Known rows, with every way that one mark hangs from another:
Q725{Q511{Q540{Q504{Q349{Q170}}} Q735}}: [ -7  -4   0  -4   9  15  28   2  -7  -2  -6  -4  -5 -17 -13  31 -11 -12
  26  -3  -7   9  11 -12 -27 -15 -22 -22   1  -3  14   0  20 -12  24]
Q504{Q38{Q413} Q349}: [ -7 -27   4  -2 -10  18  14   3  -4  20 -21   0   6  -6 -25  32  -2 -16
  39 -11 -10   2  32 -16  -5 -23   5 -10 -11  -1  17  10  15  22  32]
Q274{Q471{Q540} Q725{Q511}}: [-13   8  -2 -17   5   9  26  -2   9  -8   0  33 -21 -24 -17   4   4 -11
  13   6   1   8 -20  -2 -10 -18  -9 -12  20   7  25 -10  16 -24  13]
Q241{Q511{Q725}}: [-12  -6  12  -8  13  12  31   0  18   0  -6  17 -16 -17   9  25   2 -11
  14  -1  -9   7  17 -26 -13  -9   1   5  -8   5   0  -7  14 -13  18]
Q241{Q511{Q540{Q504} Q725 Q735}}: [ -5   1   8   3  17  13  29   3   9 -14   6   7 -10 -19   8  34  -5 -22
  11 -10 -10  11  16 -26 -15  -4 -17   0  -5  -6  -2 -14  10 -34   9]
Q540{Q471 Q504}: [ -9 -18  -4   6  -3  23  20   8   2   0 -17  23   7 -15 -14  28 -17 -20
  22  -4 -15  11  -1 -23  -7  -6 -13  -7  -8  -4  11  -3   3   1  31]
Q606{Q241{Q511{Q540 Q725}}}: [ -9   1   7  -5  18   9  39  -4  13  -3  -2   8 -24 -19  15  26   4 -14
   8 -10  -7   8  25 -36 -16 -10  -7  -2  -3  12   2 -12  15 -24   4]
Q725{Q511{Q735}}: [-15  -1   4 -12  11   9  30  10  15  -4  -7  21 -12 -24  -4  30   4  -4
  23  -4  -5   7  10 -11 -18  -8  -6  -6   1  -1   7  -2  17  -8  22]
Q606{Q241{Q511{Q725}}}: [-12  -5   9  -5  15  11  40  -1  19  -1  -3  14 -22 -19  15  28   7  -8
  12  -8 -11   9  26 -38 -13 -13   1   2  -2  15   0  -9  14 -15   9]
Q735{Q511{Q540{Q471{Q38} Q504}}}: [  5 -11  -8  -1   8   9  17   0   2   2 -14  19  -7  -7 -14  22 -27 -30
  12  -7  -6   2   2 -24 -11   1 -11  -6  -4 -13  -2  -9  -5 -17  24]
Q735{Q511{Q241 Q540{Q471{Q274}} Q725}}: [  3  -1  -5   2   7   5  31  -6  21 -11 -12  12 -19 -14   7  16 -14 -18
  10  -6  -9  15   2 -28 -29   3   3  -5 -12   3 -10 -22 -10 -28  15]
Q511{Q241 Q725}: [-15  -6   7  -8  12  10  34  -1  25  -6 -13  14 -14 -18   8  22   2 -11
  11   4 -10  17  14 -27 -18  -6   4  -2 -11   7   1 -19  14 -12  16]
Q725{Q511{Q241 Q540{Q504} Q735}}: [ -6   1  -4  -4  14   5  33   4   8 -13  -1  10 -16 -22   0  34  -3 -14
  10  -7  -3  16   8 -14 -26  -5 -21  -9   0 -10   4 -19  14 -31  11]
Q38{Q413{Q735} Q504{Q349}}: [  2 -20  -5  -9 -10  -7  15   2  -4  15 -33   7   2   4 -27  30 -10 -24
  43  -5  -4  13  41 -18 -12 -31   6  -2 -18 -11   8   1   7  20  38]
Q540{Q504 Q511{Q241}}: [-10 -20  -1  -2   5  10  29   5  12   5 -17  18  -7 -11  -4  35 -15 -17
  18   2 -16  14  10 -27 -17  -7  -6  -2 -10  -3   3 -23  15 -14  23]
Q511{Q725}: [-18  -5  11  -9  11  15  28   2  18  -3 -13  18  -7 -16   1  22   0 -14
  19   3  -9   8  13 -23  -9  -7   3  -3  -9   8   6  -6  15  -3  24]
Q170{Q349}: [-14  -9   6 -11   8  28  25   0   5  14 -20   8  -6 -18 -15  22  -8 -13
  22  11 -14  -2  14 -11 -12 -13  -4  -4 -13   8  20   1  22  10  27]
Q241{Q511}: [ -8 -10   6 -11   9  14  25   0  13   9 -12  20 -17 -16   0  28   2  -8
  18   0 -10   2  18 -19 -12 -16  -1   4  -5  -1   7  -1  18  -7  20]
Q540{Q471{Q274} Q504{Q349}}: [ -3 -18  -9  12  -5  24  19   4  -4   3 -21  15   6 -12 -16  29 -16 -12
  31   0 -25   4  -2 -21 -20 -14  -9 -20  -5   4  10   6   0   5  36]
Q511{Q241 Q540 Q725 Q735}: [ -9   7   6  -6  19  10  34   1  21 -19  -4   2 -15 -24   9  24   2 -15
   8  -4  -6  19  15 -24 -23   2  -9  -7 -11   0   0 -25  12 -31   4]
Q241{Q511{Q540{Q504}}}: [ -2  -8   1  -3  11  14  23  -2   0   5  -5  13 -13 -13  -3  33  -7 -22
  11  -4  -7   5  16 -19 -12 -14 -16   1  -5  -9   9  -8  17 -22  15]
Q946{Q38{Q413{Q735} Q504{Q349}}}: [  5 -23 -10 -11  -9 -13  15  -1   0  17 -35   3   9   6 -33  39  -8 -22
  42  -4  -2  11  50 -14  -6 -30   4   0 -27 -10  10  -4  10  23  38]
Q540{Q471 Q504 Q511{Q725 Q735}}: [-14 -14   2  12   3  17  29  17  12 -14  -9  19  10 -19   1  31 -24 -21
  27 -11 -20  18   0 -34 -14  12 -15  -7 -14   2  -5 -17  -2 -16  27]
Q735{Q511{Q241 Q540{Q471{Q38}} Q725}}: [  2  -4  -3  -6  15   0  30  -6  20  -8 -11  13 -19 -12   4  11 -18 -23
   3  -6  -4  13   5 -30 -22  10  -2  -4 -11  -2 -12 -24  -8 -27  13]
Q413{Q38 Q735}: [ -8 -18  -3 -17   7  -4  16   3  11  13 -13  26   7  -9 -20  29   1 -13
  31   0  -1  13  28 -16  -2 -26  -4  14 -10  -5   5 -12  23   9  24]
Q274{Q471{Q540{Q511}}}: [-14  -9  -6 -13   5  15  24  -1   8   5 -13  29 -14 -17 -21  12 -12 -15
  18   6 -12   8   1 -11 -11 -12  -5  -3   4   6  23 -12  15 -14  21]
Q725{Q511{Q241 Q540{Q504{Q38}} Q735}}: [ -5  -6  -4  -1   9   9  29   5   4  -8   1   5  -9 -22  -6  37  -2 -16
  12 -15  -5  15  12 -14 -21  -6 -22 -11  -2 -10   6 -19  16 -26   8]
Q413{Q38 Q735{Q511{Q540}}}: [  3 -14  -7 -17   8 -11  17  -2   9  13 -10  22   0  -3 -21  26 -10 -25
  27  -4   7  12  30 -19  -6 -23  -1  21  -9 -12  -4 -18  14  -8  17]
Q606{Q241{Q511{Q725 Q735}}}: [-13  -1   9  -2  19  12  41   4  23 -10   1  12 -20 -24  15  32   9  -5
  14 -12 -14  10  26 -38 -15 -10  -4   1   0  12  -3 -10  12 -20   5]
Q38{Q504{Q349{Q170}}}: [ -6 -18  -3 -11   0  17  22  -5  -6  14 -36  -4  -5  -4 -24  23 -14  -9
  35   7 -15   5  24 -18 -21 -27   1 -18 -15   4  21   4  20  16  38]
Q471{Q38{Q413} Q274{Q725}}: [ -1   2   1  -5   3   4   8  -1  14   0 -10  22 -18 -11 -11  21  11  -5
  17  -2 -13 -12 -13  -8  -9 -14   4 -28  -2  -7   7  -4   2   7  31]
Q471{Q540}: [-12  -6  -4 -15  10  20  18  -3  13   4 -16  21 -12 -16 -20  24  -8 -13
  16   3  -8   5   9 -17  -8 -21  -1 -11  -2   6  19  -3  10  -2  26]
Q725{Q511{Q241 Q540{Q471 Q504} Q735}}: [ -4  -2  -9   2   9   7  33   6   6 -16  -3  10 -10 -25   0  29 -10 -15
  11 -12  -4  21   0 -17 -28   2 -26 -12  -4 -11   3 -19   4 -30  13]
Q946{Q38{Q413}}: [ -4 -17  -2  -9  -3   4  18   0  11  12 -23  10   2  -7 -21  38   2 -15
  28  -3  -4   4  29 -11   1 -17   3  -1 -21 -10  17  -4  10  16  34]

Rows:
[  0 -16   0  -9  -7  -6  17   2  15  11 -18  22  -4  -2 -16  29  -8 -26
  35  -8   2  12  31 -20  -5 -23  11  12 -10 -12  -7  -4   1   8  30]
Q38{Q413{Q735{Q511}}}
[ -5 -31   1  -4 -16  14  12  -2  -6  24 -21 -11  13  -2 -33  29  -8 -16
  50 -11 -11   8  37 -17  -9 -33  -3 -14 -15   1  13   9  20  36  35]
Q504{Q38{Q413{Q735}} Q349{Q170}}
[ -5  -3   2  -8  16  11  35  -4   8   5  -6  10 -25 -18   6  29   4 -11
  10  -9  -6   4  26 -29 -15 -16  -9  -4  -1   6   9  -7  19 -19   5]
Q606{Q241{Q511{Q540}}}
[ -1  -2 -11  -9   7   7   4  -9  13   3 -13  19 -20  -8 -23  24  -3  -7
  10  -3 -16  -8  -2 -11 -14 -18   1 -28  -6  -5  10  -3  -9   7  37]
Q471{Q38{Q413} Q274 Q540}
[ -6 -22  -4   6  -3  24  22   7  -5   6 -22  14  11 -12 -18  27 -20 -19
  30   0 -15  10   7 -25 -13 -12  -9 -12  -5   1  13   5   6   5  34]
Q540{Q471 Q504{Q349}}
[  6 -19  -5   4  -4   6  20  -4   4   5 -10   4  -8  -4 -16  34 -16 -33
  16 -15  -3  13  21 -24 -11 -13  -2   3 -10 -19   1 -19   0 -17  16]
Q735{Q511{Q241 Q540{Q504{Q38{Q413}}}}}
[  0 -23 -10 -17   3 -10  16   1  -3  17 -26  15   9   1 -29  29  -9 -16
  38   1  -3  14  39 -18 -10 -34   0  10 -15  -5   8 -10  21  13  31]
Q413{Q38{Q504{Q349}} Q735}
[ -2 -20  -3  -5 -11   9  17  -6  -8  15 -36  -9  -2   2 -27  27 -12 -15
  39  -1 -11   8  29 -17 -18 -30   3 -18 -22  -8  22   5   8  24  46]
Q38{Q413 Q504{Q349{Q170}}}
[  2  -6  -3 -13  10   6  28  -6  16   3 -16  13 -22 -11  -5  23 -11 -22
  11   0   0  10  17 -22 -20 -10   5   4  -7  -6   0 -17   9 -24  12]
Q735{Q511{Q241 Q540}}
[ -6  -1   5 -10   1   6  17   0   7  -1  -6  28 -14 -15 -17   7   9 -15
  16   4  -4  -3 -13  -4   0  -9  -3 -11   9 -10  20  -8  13  -4  19]
Q274{Q471{Q38{Q413}} Q725}
[ -1 -11 -10   4   4  16  26  -1   3  -6 -15   9  -5 -17  -5  25 -17 -23
   9  -6  -9  18   3 -22 -19  -2 -20 -11 -11 -10  10 -19   5 -19  16]
Q511{Q241 Q540{Q471 Q504}}
[ -1 -16  -1   9   0  15  22   1   2  -4  -7  11   4  -9  -9  24 -26 -36
  19 -18  -8  13   8 -31  -8   2  -8  -1 -10  -2  -4 -13  -5 -19  18]
Q735{Q511{Q540{Q471 Q504{Q38}} Q725}}
[ -7   3   0   1  14  13  35   3  19 -23  -6   3  -9 -26   9  19  -7 -17
  10 -10  -8  24   8 -27 -24  11 -15 -12 -14   0   0 -24   1 -29   7]
Q511{Q241 Q540{Q471} Q725 Q735}
[-11   2   6 -16   7   4  32   2  20  -6  -8  22 -21 -22   2  18  11  -6
  14   4   2  10  -7 -12 -17 -14  -1 -12   4   3   9 -15  20 -17  15]
Q274{Q725{Q511{Q241}}}
[ -1 -15  -6  -8  -8  -8  13   2   3   9 -27  15  -1   0 -22  31  -7 -25
  34  -9  -4  15  34 -16  -6 -26   3   1 -21 -16   5  -7   5  16  35]
Q38{Q413{Q735} Q504}
[ -4   0  -1 -14   8   6  18   0   2  -2 -14  29 -17 -14 -18   4   3 -14
  13   8  -8  -2 -14  -5  -4 -10  -6 -14   7  -6  21 -12  18 -11  17]
Q274{Q471{Q38{Q504}} Q725}
[  0 -16   0  -9  -3 -14  20  -1  20   7 -17  14   4   0 -17  36  -6 -26
  33  -8   2  13  40 -22  -1 -16  10  14 -22  -7  -7 -12   0   8  29]
Q946{Q38{Q413{Q735{Q511{Q725}}}}}
[  1 -16  -7 -11  -1  -9  14  -1  -7  12 -23  18  -6  -1 -30  13  -7 -20
  29   1  -9   5  22  -7 -10 -18  -3  -3  -3 -12  12  -3  11  10  28]
Q274{Q471{Q38{Q413{Q735} Q504{Q349}}}}
[  5 -27 -12 -16  -2 -11  17  -5   0  21 -27   6   6   7 -34  26 -20 -17
  43   2  -3  15  39 -24 -15 -37   5  11 -16  -7   0 -10  13  12  35]
Q413{Q38{Q504{Q349{Q170}}} Q735{Q511}}
[-10   6   2 -13  15   8  28   5   7  -6  -5  14 -14 -23  -3  28   1 -12
  18  -7   0   6  10  -8 -20  -5 -14 -11  -1  -4  10  -5  18 -17  15]
Q725{Q511{Q540 Q735}}
[ -6 -10   5 -12   6  -2  25   4  22   2 -12  27  -5  -7  -5  23 -10 -25
  28  -2  -2  14  27 -27  -9 -15   9  14  -6   5 -15  -9   8  -5  20]
Q413{Q735{Q511{Q725}}}
[-10 -33   1   2  -3  22  19   9  -7  19 -19   9  10  -5 -22  38 -20 -21
  36  -7 -19   2  21 -25  -8 -14  -5 -10  -8   5   9  -4  22   5  29]
Q540{Q504{Q38 Q349} Q511}
[ -4   3  -7 -11  18   0  30   3  13 -12  -5  12 -19 -26   2  19  -5  -6
   6 -11  -3  12   0 -13 -28   9 -22 -19  -5  -8   1 -18   5 -24  12]
Q725{Q511{Q241 Q540{Q471{Q38}} Q735}}
[-16 -13   4  -1   3  14  30   9  16  -2 -19  21   1 -17   4  18 -18 -16
  27  -6 -14  13   4 -30 -14   9  -2  -7 -18  11   1 -13   4  -4  30]
Q540{Q471 Q511{Q725}}
[ -5   7  -7 -13  17  10  12   2  22 -10  -5  25 -23 -18 -14  21  -4  -2
  12  -1 -19 -10 -21 -15 -16  -9  -4 -37   3   8   2 -16   2 -17  24]
Q471{Q38 Q274{Q725} Q540{Q511{Q735}}}
[ -8   1  10  -8  16  10  29  -5  11  -2  -3  10 -18 -16  10  22  -1 -18
   9  -4  -4   6  18 -23 -16  -6  -7   1 -10   1   3 -10  16 -24  11]
Q241{Q511{Q540 Q725}}
[ -4  -5 -12 -20  16   7  10  -7   8   4 -24  19 -19  -8 -27  20 -15 -13
   7   1 -11  -1   8 -17 -10 -16  -3 -21  -8  -3  14  -9   3  -1  31]
Q471{Q38{Q504} Q540}
[ -4   0   1  -5  19  13  37   1  11  -3  -2   7 -24 -23   7  34   6  -9
  13 -13  -8   6  27 -29 -16 -13 -13  -4   1   4   6  -9  16 -24   1]
Q606{Q241{Q511{Q540 Q735}}}
[  7 -23  -7  -8 -14  -8  16  -5  -3  18 -34  -2  -1  10 -32  26 -22 -25
  47  -5  -4  14  41 -23 -18 -36   9  -2 -18 -11   1   2   1  21  42]
Q38{Q413{Q735{Q511}} Q504{Q349{Q170}}}
[ -2  -7  -9   7  -9  21   5  -3   3  -4  -3  14  -4  -9 -29  33  -2 -18
  20 -12 -16   1 -12 -14  -3 -29  -6 -28   0  -1  15  -9  -4  -2  28]
Q471{Q274{Q725} Q540{Q504{Q38{Q413}}}}
[-14 -11   5   4  11  10  35  10  22 -14  -7  14  -4 -17   7  36 -13 -17
  17  -4 -18  21  11 -34 -20   3  -7  -3 -11   1  -8 -30   9 -26  17]
Q540{Q504 Q511{Q241 Q725 Q735}}
[ -8  -5   4  -6  15  14  37   5  18  -2  -4  14 -21 -23   7  36   9  -3
  18 -10 -13   7  26 -32 -14 -16  -5  -1   2   7   3  -5  15 -15   7]
Q606{Q241{Q511{Q735}}}
[ -6   6  -7  -8   8  13  23   1  26 -14  -9  19 -24 -22  -8  25  -1  -2
  15   0 -17   6 -16 -19 -23 -16  -1 -28   0  11   4 -25   3 -27  17]
Q471{Q274{Q725} Q540{Q511{Q241 Q735}}}
[ -8  -1  -7 -11  21   3  20  -9  27  -5 -11  19 -28 -13  -3  18 -11  -3
   1   1 -23   2  -5 -25 -28  -2   2 -27  -9  13  -6 -26  -1 -17  26]
Q471{Q38 Q274 Q540{Q511{Q241 Q725}}}
[-12   7   9  -5  18  16  28   4  14 -15  -4   7  -7 -22   3  25  -2 -19
  16  -5  -7  10  15 -20 -14   1 -10  -9  -9   1   5 -11  13 -21  12]
Q511{Q540 Q725 Q735}
[-13 -15   1   1   6  17  25  15   9  -1 -12  21   2 -15  -9  40 -15 -17
  28  -3 -18   8  11 -23 -10  -6  -9  -5  -7  -4   3 -13  14 -11  26]
Q540{Q504 Q511{Q735}}
